Each row comes from the steps of one path. Every step used is in the known rows, and no mark comes twice. Write the path behind each row, first mark first.
(in the rows, 128 means zero)
Known rows
pefas > gako: [128 136 116 136 100 133 129 111 145  82 183 110 151  75 139 171 134 124
 138 162 172  90]
vagot > dasop: [102 161 116 104 135 100 106 121 144 131 179  99 125 109 141 143 126 108
 178 134 143 131]
pefas > gako > zifi: [121  96 114 158 107 140 131 102 130  72 172 152 143  65 110 173 137 103
 123 155 155  87]
gako > zifi > vubo > pefas > vagot: [119  55 141 206 183 131 163  97 112  83 111 176 116 127  57 135 158  89
 123  45 163 123]
gako > pefas > vagot > zifi > vubo > dasop: [133  99 106 182 174 128 150 129 122 143 107 132  87 198 152 128 134 112
  85  54 128  85]
pefas > vubo > dasop > vagot > zifi: [138 128 121 177 154 140  88 108 184 146 167 125 110 186 125 170 119  97
 172  74 130  98]
gako > zifi > vubo > dasop: [108  61 103 167 150 111 118 112 155 128 114 138 116 137  82 147  92  72
 157 100 112 107]
zifi > gako > pefas: [132 133 107 160 101 115 140 101 142 107 131 113 138  66 139 144 140 120
  86 126 161 110]
dasop > vubo > pefas > vagot: [101 118 114 187 107 131 134 102 147  95 161 145 129  79  76 100 171 101
 137  67 167 115]
dasop > vagot > zifi > gako: [125 146 176 178 127 146  90  95 189 112 159 100 127 134 146 116 130 128
 124 104 132  84]
pefas > gako > zifi > vubo > dasop > vagot: [120  64 113 179 154 129  80 127 202 104  94 152 136 120  93 196  60 104
 156  82 117  79]
vagot > zifi > gako: [124 130 168 173 101 148 132  82 150 100 186  92 127 144 157 110 157 125
 114 128 144  92]
zifi > gako > pefas > vubo: [133 120  91 164 116 113 163  83 148 106 144 140 141  86 145 192 156 105
  92  87 181 127]
dasop > vagot: [127 161 122 142 145 106  72 110 178 122 149 114 119  72  86 136 106 104
 166 121 140  97]
dasop > vubo: [ 93 148 105 143  78  94 105 100 176 119 179 104 127  56  96 117 139  84
 148 122 142  95]
pefas > gako > zifi > vubo > dasop: [120  52 110 167 132 133 126 123 164  96 121 143 141 131 112 189  90  98
 142 112 133  89]
vubo > pefas > vagot > dasop > gako: [103 139 116 147 152 153 126  93  92 104 156 140 129 122 137  94 184 114
 176  85 134 157]
zifi > gako > pefas > vubo > dasop: [131  88  70 175 111 123 144 107 156 124 133 142 142 113 149 181 133 107
 116  87 155 129]
gako > pefas > vagot > dasop > vubo: [ 76 151  64 131 123 100 124 131 147 137 138 148 114  83 149 134 143  98
 114  65 137 130]
dasop > vubo > pefas > vagot > zifi > gako: [101  98 173 219  89 171 149  86 158  88 163 128 133 143 130  82 200 126
  95  50 155 103]
vagot > zifi > vubo > dasop > gako > pefas: [134 130  97 158 144 133 122  96 115 152 107 104 110 192 157 118 137 105
  95  86  91  85]
zifi > vubo > pefas: [145 117 150 168 152 110 138 101 144 103 123  95 133 132  74 155 141 121
 137  83 175 108]
zifi > vubo > dasop > gako > pefas: [124 127  74 141 140 114 118  99 130 144  95 118 115 124 132 135 114  94
 122  99 101 109]
gako > pefas > vubo > dasop > vagot: [146 134  62 166 157 102  97 128 172 151 114 153 117 112 111 197  99  99
 142  70 143 113]
vubo > pefas > vagot > dasop: [118 129 130 150 159 134 130 128 112 109 148 134 124 130 120 123 161 125
 163  79 166 151]
gako > pefas > vubo > dasop: [142 116  53 154 134 109 137 123 134 138 137 146 120 118 126 192 130  91
 127 102 158 119]

Write each row's path
[135 149 109 174 155 140 153 111  90 121 160 140  91 137 153 118 174 115
  69  94 154  86]  gako > pefas > vagot > zifi
[121  86 131 181 155 138 138  61 113  91 113 145 137 112  60 127 167  85
 136  79 123 120]  dasop > gako > zifi > vubo > pefas
[158 110 157 164 129 135 149 108 156  73 119 103 153 126 104 195 139 145
 126  93 197  94]  zifi > vubo > pefas > gako
[117 116 158 166 175 126 151  99 132 112 159 116  89 187 139 121 149 101
 120  64 146  91]  pefas > vagot > zifi > vubo
[107 123  41 155 136 139 125 105  90 134 130 159 107  92 147  91 144  89
 123 109 106 115]  vubo > dasop > gako > pefas > vagot
[127 120  93 162 151 116  87 116 191 139 148 142 120 117  97 181  91  85
 196  81 143 115]  pefas > vubo > dasop > vagot
[144 160 152 185 139 139 103 108 170 126 123 113 123 123 150 137 134 139
  68  90 135  82]  dasop > vagot > zifi > gako > pefas
[157 136  90 178 161 132  99 123 161 158 127 142 104 177 135 185 120 111
 116  59 139  96]  gako > pefas > vubo > dasop > vagot > zifi
[117 139 140 167 152 146 144 104 110 109 198 123  95 146 146  97 170 103
 127 105 149  92]  pefas > vagot > zifi
[101 120 134 145 180 139 139  88 117 104 123 135 123 163 136 115 168 112
 171  45 132 162]  zifi > vubo > pefas > vagot > dasop > gako
[124 168  70 134 123 118 123  79 101 120 144 121 121  58 132 120 164 101
 106 138 125 107]  dasop > gako > pefas
[114 135 116 166 173 137 159  74  96 119 135 139  87 168 165 108 183 105
  75  56 120  95]  dasop > gako > pefas > vagot > zifi > vubo
[106 110 165 187 128 159 155  90 136  95 185 125 114 146 172  92 173 117
 113  97 148 101]  pefas > vagot > zifi > gako
[138 174 161 160 149 131  80 105 166 131 163 105 109 134 118 122 130 119
 143 112 133  75]  dasop > vagot > zifi
[134 110  79 183 135 122 102 113 196 130 103 152 136 104 138 195  97 111
 129  62 143 127]  zifi > gako > pefas > vubo > dasop > vagot
[113 138 130 140  76 136 114 124 175  93 152 107 166 105 129 176 146 147
 153  93 170 117]  vagot > dasop > vubo > pefas > gako
[102 106  53 156 168 124 133 101 114 132  96 152 100 127 144 112 130  85
 118  68 103 120]  zifi > vubo > dasop > gako > pefas > vagot
[127 105  80 147 127 110 122 104 152 127 177 134 123 128 114 173 118  81
 182 109 155 122]  pefas > vubo > dasop
[ 93 140 104 123 160 119 121 126 128 120 176 136 112 112 155 122 138 103
 181 107 144 141]  pefas > vagot > dasop
[121 154  61 136 134 115 149  61 106 116 162 147 121  80 134 170 178  84
 111 104 148 127]  dasop > gako > pefas > vubo
[140 130 127 178 123 141 171  81 138 109 161 128 128 153 170 182 178 119
  67  76 171 102]  vagot > zifi > gako > pefas > vubo
[ 75 151  94 114 153 131 117  95 110 119 176 139 112 108 167  92 160  90
 187 104 111 153]  pefas > vagot > dasop > gako
[148  86 131 184 111 156 141 101 117  66 141 154 164  77  84 174 160 127
 116 130 176  99]  vubo > pefas > gako > zifi
[ 97  94 127 162  83 143 117 109 156  85 143 150 169  98 100 178 149 121
 138  90 152 121]  vagot > dasop > vubo > pefas > gako > zifi
[110 169  64 109 141 109 134  81 114 134 156 145 127 112 165 183 168  92
 140  87 137 159]  vagot > dasop > gako > pefas > vubo
[108  88 128 160 157 101 129  88 145 106 136 135 114 105  77 153 120  76
 132 102 135 102]  gako > zifi > vubo
[108 183  72 100 132 114 111  97 110 140 137 117 125  94 162 129 148 112
 129 125 114 135]  vagot > dasop > gako > pefas
[ 65  94 111 139 183 126 134  77 119 112 140 171 109 129 135 114 143  67
 168  59  93 150]  pefas > vagot > dasop > gako > zifi > vubo
[104 131  75 139 108 136  95  90 130 126 164 109 127 102 124  94 127  87
 184 155  95 112]  vubo > dasop > gako
[ 76 110 120 121 158 108 113  76 137 120 136 138 125 130 121 136 133  76
 172  93  88 142]  vagot > dasop > gako > zifi > vubo
[116 166  93 167 143 156 143  77  74 118 159 141  94 125 166  86 199 104
  76  98 119  98]  dasop > gako > pefas > vagot > zifi
[102 113  97 136 134 118 103  86 153 127 133 104 119 137 124 113 110  86
 178 108  95 112]  zifi > vubo > dasop > gako
[115  86 118 191  70 149 131  94 152  69 146 158 162  59  69 165 162 109
 109 103 163  91]  dasop > vubo > pefas > gako > zifi
[ 98  75  62 167 126 142 127  59 116 119 174 176 124 107 105 146 145  48
 178 107 104 133]  pefas > vubo > dasop > gako > zifi
[108 101 137 151 163 131 125  75 119 114 109 140 143 148  95 138 155 102
 156  69 114 152]  vagot > dasop > gako > zifi > vubo > pefas
[114 123 130 152 138 138 113  88 139 136 152  93 109 203 148  99 132  98
 153  99  86  88]  vagot > zifi > vubo > dasop > gako
